Each row was made from one path, in order. Every step used is in the known rows, and no mark comes twice. Write each row's path.
Known rows:
vokog, gobu: [-3.44 -1.65 -4.28 -2.87  0.55 -1.43  1.01  3.48  0.73  1.78 -3.03 -3.26
 -3.86 -0.75  0.19  1.80 -0.81 -1.71 -1.51 -1.47 -0.79  1.22  1.34  2.65
 -0.23]
vokog, toduve, dipor: [-2.28 -1.40  1.15  1.28  1.42 -0.05  0.23  1.41  0.06  1.26 -3.94  3.11
 -2.87 -2.56  0.59  2.54  0.66 -3.60  0.29 -1.99 -1.21  2.45  1.01  2.53
 -1.68]
sutav, samaros, dipor, gobu, vokog: [-3.28  1.47 -0.48  2.03  2.71  2.44  1.91  1.99  2.15 -1.68 -2.35 -2.11
 -4.65 -1.69  0.31  1.41  2.24  2.15 -0.17 -1.03 -0.73  1.55 -0.25  4.79
 -0.55]
gobu, vokog: [-4.58 -0.92 -1.91 -2.06  0.02  1.12  0.05  0.80 -1.31  0.68 -1.42 -1.28
 -4.08 -2.04  0.79  1.91  1.36 -0.42 -1.37 -0.80 -1.22  1.85  0.78  4.55
 -0.97]
toduve, vokog, dipor, sutav: [-7.10 -1.37  0.26 -4.74  1.10 -0.86 -1.32  0.68 -2.00 -2.18 -4.32 -1.55
 -4.52 -0.42  0.31  3.11 -1.67 -2.80 -0.69 -1.75 -2.51  2.31  1.06  2.36
 -1.38]
toduve, sutav: [-4.94 -0.18 -2.40 -6.16  0.43  0.60 -1.27  3.21 -0.32  1.98 -3.07  3.78
 -3.41 -0.68  1.32  1.89 -0.57 -1.90 -0.30 -1.53 -2.36  3.03  1.48  1.31
 -1.46]
sutav, samaros: [-4.00  1.55 -0.71 -2.18 -1.58  0.61  0.31 -0.75  3.26  2.47 -3.03 -1.51
 -3.05 -0.35  0.70  1.90  0.43 -1.25 -1.28 -1.29 -1.64  2.77  1.00  3.82
 -0.66]
dipor, gobu, vokog, samaros, sutav: [-5.79 -0.60 -2.65  0.79  3.64  2.18  1.62 -5.23 -2.36 -1.92 -2.02 -0.47
 -3.54 -0.10  0.18  2.29  1.06  0.80 -0.42 -1.17 -3.15  3.21 -1.28  4.15
 -1.35]
gobu, vokog, toduve, sutav, samaros: [-5.17  2.05  1.48 -4.40 -1.37  1.74 -1.13 -2.22  4.14  0.80 -2.06  4.80
 -3.10 -1.83  2.33  2.16  1.61 -1.84 -0.53 -1.07 -2.17  2.96  0.84  3.78
 -1.78]
samaros, sutav, vokog, toduve: [-5.37 -2.24  0.89 -2.92  0.95 -1.15  0.35 -0.44 -1.71  1.02 -1.70  1.36
 -2.67 -2.96  1.59  2.77 -1.01 -1.22 -0.69 -0.69 -1.17  2.76 -0.52  1.09
 -1.41]
samaros, sutav, vokog, dipor: [-7.35 -2.33  1.18 -4.31  1.19 -0.21  0.79 -0.45 -4.22 -1.66 -2.69 -0.99
 -3.22 -0.97 -0.39  2.35 -1.12 -1.11 -0.25 -1.16 -1.95  3.14 -1.08  0.93
 -0.68]
samaros, sutav, vokog: [-5.66 -1.73 -1.02 -2.95  0.71 -0.17  0.51  0.36 -2.68  1.74 -2.04 -1.13
 -3.14 -1.99  0.98  2.52 -1.18 -0.48 -0.86 -0.84 -1.63  2.85 -0.72  1.41
 -0.72]
toduve, vokog, samaros, dipor: [-3.89 -0.54 -0.02  0.92  1.27 -1.50  0.84  3.94 -3.25 -2.15 -4.01 -3.00
 -5.02 -3.45  1.19  1.75 -1.47 -1.24 -0.45 -1.80 -2.79  2.88 -0.88  2.68
 -2.47]
sutav, samaros, dipor, gobu, vokog, toduve: [-2.87  0.84  1.38  2.14  2.72  1.56  1.77  0.99  2.90 -2.37 -2.08  0.29
 -3.87 -2.84  1.05  1.61  2.51  1.18 -0.05 -0.96 -0.13  1.51 -0.06  4.19
 -1.13]
gobu, vokog, sutav, samaros, dipor: [-4.45  1.74  1.16 -0.31 -1.42  2.18 -0.55 -0.01  0.78 -2.35 -2.11  0.08
 -4.21 -2.61  1.64  1.80  2.04  0.86 -0.55 -0.83 -2.28  3.28 -1.56  3.84
 -2.12]
sutav, samaros, dipor, toduve: [-3.57  0.61  2.68 -1.89 -3.76  1.03  0.53  1.04  0.98 -1.96 -2.73 -1.39
 -3.40 -2.47  0.77  1.62  1.12 -0.32 -0.36 -0.90 -1.07  3.23  0.44  2.95
 -1.36]
samaros, sutav: [-5.26 -0.42 -1.45 -4.06  0.33  0.55  0.16 -2.62 -0.24  1.07 -2.68  1.09
 -2.66 -1.53  0.32  2.26 -0.07 -0.82 -0.66 -0.64 -1.72  3.57  0.19  2.56
 -0.69]
samaros, dipor, vokog, toduve: [-3.84 -0.25  3.09  1.22  1.81 -0.61  0.05  4.49 -2.85 -3.28 -2.28  1.48
 -4.42 -4.40  1.46  1.01  1.05  0.22 -0.05 -0.39 -0.15  1.16  0.08  2.73
 -2.07]
sutav, samaros, dipor: [-3.13  1.40  0.76 -1.40 -0.92  0.87  0.64  2.41  3.21 -0.47 -3.06 -1.28
 -3.85 -2.55  0.67  1.43  0.88  0.23 -0.38 -1.18 -1.08  3.13  0.41  2.89
 -0.92]
dipor, gobu: [-3.65 -1.32 -3.85  0.20  3.97  0.01  1.06  3.71 -1.43  1.72 -3.22 -0.82
 -3.61  0.67  0.13  1.86 -0.19 -0.30 -0.92 -1.46 -1.01  1.34  1.07  2.58
 -0.78]
samaros, dipor, vokog: [-4.15  0.09  1.00  1.40  1.64  0.24  0.21  5.31 -3.90 -2.77 -2.46 -0.75
 -5.03 -3.40  0.67  0.86  0.88  0.93 -0.39 -0.55 -0.79  1.28 -0.06  3.44
 -1.26]
vokog, samaros: [-4.70 -1.35 -1.93 -1.33  0.00 -0.32  0.36 -0.17 -1.75  0.24 -3.04 -1.84
 -3.06 -0.58  0.63  1.91 -0.33 -1.73 -1.01 -1.63 -3.23  3.57  0.50  1.99
 -2.08]
vokog, sutav: [-5.04 -1.01 -2.05 -2.25 -0.22 -0.37 -1.34  1.33 -2.79  0.71 -3.07  1.35
 -3.31 -0.13  1.42  2.21 -0.42 -1.41 -1.11 -1.17 -2.43  2.83 -0.25  1.65
 -2.32]
samaros, dipor, toduve, vokog: [-3.66 -1.63  1.56 -1.26 -1.45 -1.23  0.32  5.25 -4.04 -2.19 -3.41 -1.97
 -4.86 -4.05  1.19  1.94 -1.02 -1.43 -0.33 -1.15 -0.87  1.87  0.11  3.13
 -1.81]
dipor, gobu, vokog, samaros: [-4.65 -1.39 -3.47  1.74  3.57  1.36  1.57 -0.51 -2.91 -1.10 -2.23 -2.49
 -4.03  0.22  0.29  1.88  1.08  0.25 -0.96 -1.61 -2.86  2.04 -0.16  3.98
 -1.72]
gobu, vokog, fulosol: [-5.56 -0.43 -3.73 -1.00 -0.22  0.67  0.05  1.26  1.88  2.67 -2.01 -2.12
 -3.70 -2.39  0.62  1.93  0.72  1.76 -1.43 -0.93 -0.04  2.53  1.47  4.25
 -0.80]

Write each row's path:
[-4.68 -0.64 -1.49 -2.44  4.10  1.35 -0.31  2.28 -0.78 -0.04 -2.13  5.49
 -3.77 -1.04  1.68  2.10  1.07 -0.89  0.05 -1.37 -1.42  1.45  0.98  2.93
 -1.73] -> dipor, gobu, vokog, toduve, sutav
[-4.22  1.96  3.05 -3.64 -0.79  2.18 -0.69  0.81  3.88 -1.93 -2.13  5.01
 -3.95 -4.21  2.32  1.70  2.09 -0.42  0.50 -0.98 -1.64  3.44  0.37  2.97
 -1.91] -> gobu, vokog, toduve, sutav, samaros, dipor
[-5.59  1.77 -0.22 -1.10 -2.01  1.78 -1.01 -3.81  0.65  0.44 -1.99  0.08
 -3.58 -0.22  1.77  2.18  1.48 -0.52 -1.42 -0.86 -2.66  2.96 -0.99  4.27
 -1.86] -> gobu, vokog, sutav, samaros
[-4.60 -1.54  0.03 -2.00 -2.05 -1.52 -0.17  2.09 -4.13  0.72 -3.13 -2.15
 -4.26 -1.73  1.21  2.42 -1.50 -2.90 -1.14 -1.29 -1.40  1.45  0.57  4.10
 -1.58] -> dipor, toduve, vokog
[-5.20  1.92 -0.27 -0.50 -1.07 -0.74 -1.06 -1.45  0.35  2.04 -4.08 -0.85
 -4.03 -0.10  2.22  2.53 -1.56 -2.46 -1.52 -1.61 -2.57  2.57 -1.06  4.00
 -2.23] -> toduve, vokog, sutav, samaros
[-3.26 -2.04 -0.53 -0.96 -1.00 -2.48  1.27  6.11 -2.56 -2.17 -3.78 -4.66
 -5.37 -3.77  0.84  1.87 -1.84 -1.82 -0.60 -1.48 -0.45  0.60  0.09  3.23
 -1.09] -> samaros, dipor, toduve, vokog, gobu
[-6.02 -0.12 -0.82 -1.03  0.87 -0.94  0.57 -3.81 -2.46 -0.05 -3.71 -1.47
 -3.80 -1.50  1.14  2.64 -1.97 -2.19 -0.62 -1.52 -3.61  3.73 -1.25  3.62
 -1.95] -> toduve, vokog, samaros, sutav
[-4.26 -1.33 -0.57 -4.37  0.48  0.83 -1.22  4.03  0.62 -2.07 -2.87  0.14
 -3.94 -2.88  0.70  2.55  0.49  0.50 -0.42 -0.90 -1.72  3.34  1.34  1.05
 -1.49] -> samaros, dipor, sutav
[-3.31  2.20  0.36  1.71  0.36 -0.16  1.56  3.25  1.72 -1.95 -3.19 -4.43
 -5.36 -2.02  0.43  0.73  0.54  0.81 -0.85 -1.01 -0.58  0.72 -0.21  4.36
 -0.14] -> sutav, samaros, dipor, vokog, gobu
[-4.54 -3.78  1.76 -0.09 -1.95 -0.54  0.97  4.58 -6.56 -3.42 -2.19 -3.97
 -3.82 -3.11  1.11  1.98 -0.71 -0.49 -0.28 -1.48 -2.42  3.36 -1.21  0.15
 -2.88] -> sutav, vokog, samaros, dipor, toduve
[-4.97 -1.18 -1.80 -0.61 -0.22  1.05  0.44 -1.43 -2.53 -1.10 -1.77 -2.51
 -3.91 -1.39  0.80  1.90  1.18 -0.88 -1.17 -1.30 -3.13  3.10 -0.07  3.74
 -2.13] -> gobu, vokog, samaros
[-4.55  2.68  2.28  5.04  0.35  2.06 -0.93 -2.73 -1.55  0.45 -4.34  1.52
 -4.22  0.16  1.14  2.14  1.07 -1.85 -0.06 -1.76 -2.95  2.35 -1.72  4.79
 -1.97] -> toduve, dipor, vokog, sutav, samaros
[-4.39 -1.44  0.14 -1.87  0.17  0.33 -0.02  0.07 -0.72 -0.27 -1.32  0.99
 -3.38 -3.17  1.45  2.05  1.69 -1.16 -1.00 -0.68 -0.79  1.57  0.90  3.93
 -1.73] -> gobu, vokog, toduve
[-4.74 -0.82 -0.22 -5.71  0.33 -0.33 -1.50  2.56  0.53  1.20 -2.97  6.09
 -2.77 -1.76  2.14  2.10 -0.37 -2.79 -0.11 -1.39 -1.84  3.03  1.60  1.00
 -2.14] -> vokog, toduve, sutav
[-6.23 -2.94  1.74 -4.40 -2.41 -0.18  0.23  0.22 -4.77 -3.15 -3.15 -0.50
 -3.18 -0.17 -0.55  1.90  0.14 -2.48 -0.44 -1.31 -1.77  2.74  0.98  2.22
 -1.43] -> vokog, dipor, toduve
[-5.09 -0.93 -3.48  0.96  3.46  1.35 -0.14  0.92 -3.91 -0.44 -2.18  0.78
 -4.27  0.47  1.09  2.26  1.02  0.40 -1.17 -1.16 -2.00  1.42 -1.01  3.56
 -1.95] -> dipor, gobu, vokog, sutav
[-6.76  0.51  0.33  0.77  0.97  0.79  0.29 -5.21 -4.30 -1.96 -2.49 -0.41
 -3.69 -0.89  0.70  1.73  0.17 -0.24 -0.53 -0.79 -3.48  3.41 -1.12  3.67
 -1.82] -> dipor, vokog, samaros, sutav
[-6.10  3.86  0.56 -0.27 -0.13  1.48 -0.80  3.21  3.93  0.49 -3.78  1.65
 -4.70 -2.52  1.62  0.94  0.25  2.69  0.28 -1.01 -0.76  3.26  0.78  3.00
 -1.18] -> toduve, sutav, samaros, dipor, vokog, fulosol
[-6.25 -1.78  0.16 -3.21  0.57  1.02  0.42  0.03 -3.22 -2.91 -2.26 -1.13
 -4.07 -1.05 -0.54  1.59  1.45 -1.30 -0.66 -1.15 -1.73  2.08  0.35  3.85
 -0.96] -> gobu, vokog, dipor
[-6.42 -2.82  0.09 -4.47 -2.25 -0.04 -0.70  2.32 -6.07 -0.45 -2.32  0.48
 -3.31 -0.66  1.93  2.49 -1.66 -2.52 -0.40 -1.91 -4.13  3.83 -0.35 -0.47
 -2.95] -> dipor, toduve, sutav, vokog, samaros
[-6.41 -1.30 -2.80 -2.15  0.51 -0.63  0.51  0.63  0.81  3.89 -2.43 -1.96
 -3.09 -2.30  0.83  2.67 -1.80  1.73 -0.99 -0.88 -0.32  3.63  0.11  1.48
 -0.55] -> samaros, sutav, vokog, fulosol
[-5.50  1.27  0.91 -5.83 -4.24  1.71 -1.23 -1.78  1.63  1.18 -2.96  2.80
 -2.65  0.09  1.67  2.20  0.19 -2.36 -0.15 -1.36 -2.60  3.74  1.46  2.61
 -1.56] -> dipor, toduve, sutav, samaros
[-6.27 -0.51 -1.02 -2.15 -0.09  1.82  0.54 -6.38 -1.85 -1.82 -1.56 -0.48
 -3.27 -1.84  0.57  2.29  1.17 -0.26 -0.62 -0.84 -3.45  4.20 -1.06  3.89
 -1.67] -> gobu, vokog, samaros, sutav
[-5.21 -1.31 -0.05 -2.27  0.11  2.07 -0.86  0.38 -1.04 -4.76 -1.95 -1.73
 -4.42 -3.22  1.00  2.65  1.68  0.88 -0.39 -1.03 -3.36  3.94  0.08  2.12
 -2.40] -> gobu, vokog, samaros, dipor, sutav
[-2.75  1.18 -0.91  1.62  2.78  1.22  1.82  3.46  2.62 -0.45 -3.65 -1.32
 -3.92 -0.85  0.24  1.41  0.81  1.25 -0.33 -1.42 -0.80  1.94  0.25  2.95
 -0.53] -> sutav, samaros, dipor, gobu
[-5.08 -1.00  0.13 -1.53  1.18 -0.52 -0.88  2.24 -1.50 -3.16 -4.13 -2.61
 -5.03 -2.98  1.51  2.90 -1.45 -0.99 -0.44 -1.73 -3.37  3.46 -0.01  1.65
 -2.66] -> toduve, vokog, samaros, dipor, sutav
[-3.52 -2.09  1.23 -2.42 -2.37  0.00  0.29  4.55 -3.16 -2.60 -2.47 -0.50
 -3.69 -3.36  0.62  1.61  0.67 -0.35 -0.18 -0.81 -0.88  2.73  0.68  1.88
 -1.69] -> samaros, dipor, toduve
[-3.73  1.30  0.60 -0.55 -0.48  2.59 -1.03 -2.52  4.95  1.76 -4.42  0.30
 -3.16 -0.27  0.33  3.54  0.99 -2.41 -0.16 -2.18 -2.61  3.57  1.39  3.00
 -0.76] -> toduve, dipor, sutav, samaros
[-4.07 -0.25  1.00  5.12  2.07  1.17  0.51 -0.44 -4.96 -1.01 -3.98 -0.80
 -4.48 -1.05  0.13  1.79  0.74 -2.20  0.12 -2.24 -3.42  2.31 -0.58  4.33
 -2.03] -> toduve, dipor, vokog, samaros
[-4.30 -2.94  0.20 -1.88  0.78 -1.74  0.29  4.31 -2.37  1.79 -1.95 -0.54
 -3.18 -2.74  1.75  2.34 -0.87 -1.79 -1.24 -1.11 -0.76  1.57  0.34  0.91
 -1.83] -> sutav, vokog, toduve
[-4.03 -1.49  1.51 -0.61  1.08  2.14 -1.38 -1.67  1.18 -1.10 -2.77  3.00
 -3.51 -3.06  1.06  3.73  2.15 -2.52  0.11 -1.55 -1.78  2.60  1.32  3.64
 -1.77] -> gobu, vokog, toduve, dipor, sutav
[-4.45 -2.35  1.70 -0.54 -2.36  1.45  0.82  0.34 -4.65 -5.29 -1.63 -2.24
 -4.06 -3.69  0.78  1.68  1.85 -0.03 -0.03 -0.97 -2.69  3.53 -0.65  2.98
 -2.65] -> gobu, vokog, samaros, dipor, toduve
[-6.06  0.19 -0.32  0.60  0.94  0.06 -1.48  0.80 -5.77 -0.68 -2.69  0.97
 -4.31 -0.22  1.62  1.62  0.07 -0.53 -1.17 -0.74 -2.30  1.70 -0.92  3.14
 -2.40] -> dipor, vokog, sutav
[-2.68 -1.20 -2.29  0.69  4.39  0.15  1.48  6.70 -1.40 -1.13 -3.30 -0.50
 -4.28 -1.60  0.04  1.40  0.25  1.13 -0.17 -1.38 -0.41  1.54  0.51  1.98
 -0.91] -> samaros, dipor, gobu
[-4.13 -2.13 -1.95 -1.75 -1.54 -2.76  0.90  3.23 -2.62  0.62 -3.61 -4.87
 -4.71 -1.61  0.88  2.34 -2.33 -3.24 -1.38 -1.64 -0.80  0.27  0.71  4.25
 -0.86] -> dipor, toduve, vokog, gobu
